Known rows, with every step that occurs:
w/b/d/x: +1.28, -0.49, +1.74, +2.80, -0.69, +0.78, -1.65, +1.36, +0.74, -0.31, +1.18, +0.70, -0.89, -0.61, -0.12, -0.47, +0.39, +1.64, -0.84, -3.81
v/s/b: +0.59, +1.25, -0.71, +0.20, -0.85, -2.30, -0.98, -1.70, -0.59, -2.45, -1.01, -1.32, -0.87, -1.99, +0.11, -1.27, +0.85, -3.33, -3.05, +3.57
v/w/b/s: +1.33, +0.94, -0.35, -0.89, -1.54, -1.27, -0.50, -0.56, +1.87, -2.63, -0.13, -2.43, +0.33, -2.16, +0.51, -1.56, +0.83, -1.83, +0.61, +0.29
d/b/w/v/s: +1.49, +1.26, -2.54, -0.91, +1.00, -0.62, -1.50, +0.83, +0.94, +0.54, -1.80, +0.48, +0.50, -3.91, -0.81, -0.39, -1.10, +0.51, +2.78, +0.41
l/d/v: -2.62, -1.92, +1.05, +1.08, -0.88, +1.59, +2.27, +0.21, -0.86, +3.62, +1.74, +2.77, +1.24, +4.99, -1.02, +0.93, -1.43, +1.26, -1.01, -0.64
l/d: -3.21, -1.45, +1.22, +2.51, -1.39, +2.64, +1.92, -0.81, -0.03, +2.28, +2.64, +0.81, +0.54, +7.93, -0.98, +0.43, -0.79, -0.34, -2.36, -1.85
v/d/l: +2.87, -3.18, +0.84, +0.59, -0.21, +1.72, +1.87, -0.78, +1.11, +1.24, -1.07, -3.65, -1.61, +3.54, +1.09, +0.21, +1.39, +1.94, +0.77, -1.02
w/v/s: -0.88, +1.06, -2.73, -2.54, +1.34, -0.96, -1.91, -1.41, -0.72, -2.21, +1.00, +1.76, -0.18, -0.48, -0.65, +1.26, -0.09, -2.48, +0.12, +2.25
x/d/v/w/b: -2.54, +1.93, +1.25, -0.76, -0.85, +0.03, +0.09, +1.73, -1.31, +1.94, -0.08, +0.38, +0.70, +0.26, +0.69, -1.23, +0.24, +1.35, -1.09, -2.78
v/w/b: +1.09, -0.14, +1.05, -0.81, -1.62, -1.02, +0.01, +0.62, +1.00, -2.44, -0.86, -2.17, +0.70, -0.06, +0.95, -2.41, +0.71, -1.61, +0.67, -1.22
x/d/v/s/b: -2.75, +2.64, +0.32, -0.19, -0.42, -0.60, -0.41, +0.55, -2.02, +1.92, -0.08, +0.84, -0.09, -0.69, +0.24, -0.68, +0.40, +0.53, -2.98, -0.50
v/s/b/d: +0.08, +1.38, -0.48, +1.36, -0.26, -1.18, -1.04, -2.02, -0.78, -1.40, +0.24, -1.38, -1.32, -3.31, -0.52, +0.37, +1.77, -1.40, -3.16, +2.95
v/s/b/w: +0.97, +1.94, -1.09, +0.36, +0.43, -2.13, -0.39, -1.51, -0.43, -3.38, -0.43, -1.90, -0.03, -3.76, +0.03, -1.01, +0.74, -3.65, -1.03, +3.46
w/b/s: +0.99, +0.47, -1.06, +1.41, -1.17, -0.95, -2.04, -0.92, +2.17, -2.71, +1.77, +0.45, -0.65, -0.72, -0.92, -1.41, +0.17, -2.52, -0.98, -0.45
w/v/s/b/d/l: +0.75, +1.86, -0.93, -0.96, +2.27, -0.44, -1.69, -1.78, -1.17, -0.99, +0.28, +0.93, -0.86, -3.20, -0.62, +1.06, +1.76, +0.08, -0.13, +2.95
v/w: +1.16, -0.59, +0.56, -1.20, -1.33, -0.66, +0.40, +0.06, +0.89, -1.57, -1.92, -3.17, +0.55, +2.13, +1.55, -0.52, +0.09, -2.33, -0.25, -0.72
b/w/v: +0.53, +0.75, -1.22, -0.40, +3.49, +0.24, -0.39, +0.24, +0.30, -3.59, +1.06, +0.18, +1.52, -0.08, +0.19, +1.32, -1.01, -3.06, +3.51, -1.30
l/d/v/w: -2.42, -1.39, +1.26, -0.02, -1.07, +1.29, +2.84, +0.32, -0.79, +3.46, +1.16, +1.50, +1.73, +3.41, -0.54, +0.66, -0.97, +1.61, +0.03, -0.10
v/d: -0.54, -2.89, +0.26, +0.02, -0.74, +0.77, +1.00, +0.01, +0.62, -0.97, +0.40, -2.23, -1.68, +3.44, +0.96, +0.42, +0.49, +0.11, -0.13, -1.61
l/d/v/s: -2.95, -1.11, -0.36, +0.36, -1.04, +0.94, +2.32, -0.65, -1.09, +3.40, +2.25, +2.49, +1.23, +2.62, -1.59, +1.08, -1.12, +0.96, -0.95, +1.47
w/v: -0.49, -0.19, -0.67, -1.46, +1.58, -0.06, -1.90, -0.16, -0.35, -1.90, +0.21, +2.09, -0.19, +2.85, +0.07, +1.06, -0.59, -2.02, +0.07, -0.74

Rows:
-1.33, -0.91, +1.65, +2.12, -1.60, +2.44, +1.62, +0.68, +0.20, +3.07, +0.72, +0.81, +0.29, +6.76, +0.28, +0.12, -1.92, +1.28, -1.99, -2.28 -> l/d/x
+1.85, +1.62, +2.21, +0.48, +2.57, -0.92, -0.34, +1.29, -0.73, -3.52, -1.84, -0.80, -0.41, -3.35, +1.95, -1.69, +0.57, -0.49, +1.47, +0.03 -> s/b/w/v/d/x
+0.31, +1.65, -2.67, -1.16, +3.30, -0.45, -0.35, -0.71, +0.05, -3.78, +1.51, -0.14, +1.48, -2.42, -0.33, +1.51, -0.62, -3.36, +3.49, +0.82 -> b/w/v/s
+0.00, +2.28, -0.97, -1.47, +1.88, -0.90, -2.20, -0.67, -1.37, -1.64, +0.01, +1.57, -0.98, -3.83, -0.06, +1.04, +0.75, -0.02, -0.39, +2.45 -> w/v/s/b/d/x
+2.28, -0.10, -1.09, +0.76, -0.09, -0.10, -0.96, +1.48, +1.66, +1.04, -2.66, -0.76, +0.39, -1.04, -0.11, -0.95, -1.60, +0.22, +1.69, -1.56 -> d/b/w
+3.07, +0.00, +3.81, +4.03, +0.73, +0.81, -0.59, -0.71, -0.33, +0.74, -1.81, -1.96, -1.74, -0.25, +0.70, -0.23, +2.47, +1.45, -2.94, -0.66 -> s/b/d/l
+2.06, +0.66, +3.66, +3.32, +0.23, +0.06, -1.42, +0.87, -0.58, -0.22, -2.17, -0.94, -1.92, -1.11, +1.58, -0.28, +1.00, +1.35, -3.34, -1.35 -> s/b/d/x
+2.21, -0.15, +1.62, +0.55, -0.85, +0.45, +0.44, -0.01, +1.07, -0.26, -0.30, -2.93, +0.27, -1.37, +0.48, -0.85, +2.04, +1.13, +0.93, -1.44 -> v/w/b/d/l
+1.73, -1.56, +0.27, -2.63, -0.41, -2.02, +0.63, +1.40, -0.27, +0.61, -2.87, +0.33, +1.37, -1.15, +1.22, +0.48, -1.33, -0.21, +1.25, +0.57 -> d/v/w
-2.43, -1.07, +0.64, +2.24, -2.13, +2.49, +1.14, +0.19, +0.46, +4.71, +0.79, +1.32, +0.17, +5.23, -1.47, -0.63, -1.06, +2.32, -1.68, -1.51 -> l/d/b
+0.23, -2.47, -0.32, -0.30, -1.51, +0.64, +0.30, +1.03, +1.02, +1.53, -1.50, -1.74, -1.98, +0.79, +0.43, -0.59, +0.18, +2.79, +0.59, -1.33 -> v/d/b
-0.89, +1.99, -1.19, -1.23, +1.94, -0.81, -2.05, -1.39, -1.52, -2.06, +0.92, +1.60, -0.86, -3.21, -0.64, +1.18, +1.29, -0.83, -0.60, +2.65 -> w/v/s/b/d
-2.75, +0.79, -1.05, +1.02, -0.11, +2.20, +1.40, -0.22, +0.02, +3.43, +2.03, +1.52, +1.17, +0.95, -2.08, +0.10, -0.79, +2.10, +1.12, +0.21 -> l/d/b/w/v/s
+0.88, +0.54, -0.98, -1.11, +3.43, +0.53, +0.37, +1.02, +0.26, -3.06, +0.65, -0.59, +0.70, -1.58, +1.06, +1.34, -0.86, -0.60, +4.69, -1.37 -> b/w/v/d/x
-0.76, -0.73, -1.08, -2.38, +1.16, +0.43, -1.12, +0.73, -0.18, -0.02, -0.33, +1.34, -1.36, -0.37, +0.01, +0.50, +0.23, +2.14, +2.07, -0.31 -> w/v/d/b
+0.44, -1.31, -1.79, -0.34, -1.40, +0.38, -0.13, -0.11, +1.89, +1.34, -0.81, -2.07, -2.33, -1.30, -0.03, +0.24, +0.33, +2.56, +0.56, +0.20 -> v/d/b/s
-2.45, -1.19, +1.49, +0.15, -1.27, +1.13, +2.69, +0.64, -0.72, +3.11, +1.70, +1.99, +1.84, +2.32, -0.80, -0.35, -0.63, +2.03, +0.46, -0.31 -> l/d/v/w/b
+1.12, -1.11, -1.91, -2.20, -0.36, -2.54, -0.20, -0.01, -0.69, +0.52, -1.33, +1.76, +0.69, -2.25, -0.17, +1.16, -1.48, -1.24, -0.18, +2.69 -> d/v/s
+1.93, -0.49, -0.35, -2.45, -0.62, -2.47, +0.02, +1.06, +0.40, -0.15, -1.64, +0.92, +1.18, -4.10, +0.53, -0.33, -0.72, +0.08, +1.81, +1.25 -> d/v/w/b/s
-2.35, -0.40, +0.44, +0.14, -1.20, +0.95, +2.35, -0.16, -0.15, +2.99, +2.14, +1.85, +1.58, +0.93, -1.14, +0.30, -0.55, +1.88, +0.40, +0.67 -> l/d/v/w/b/s
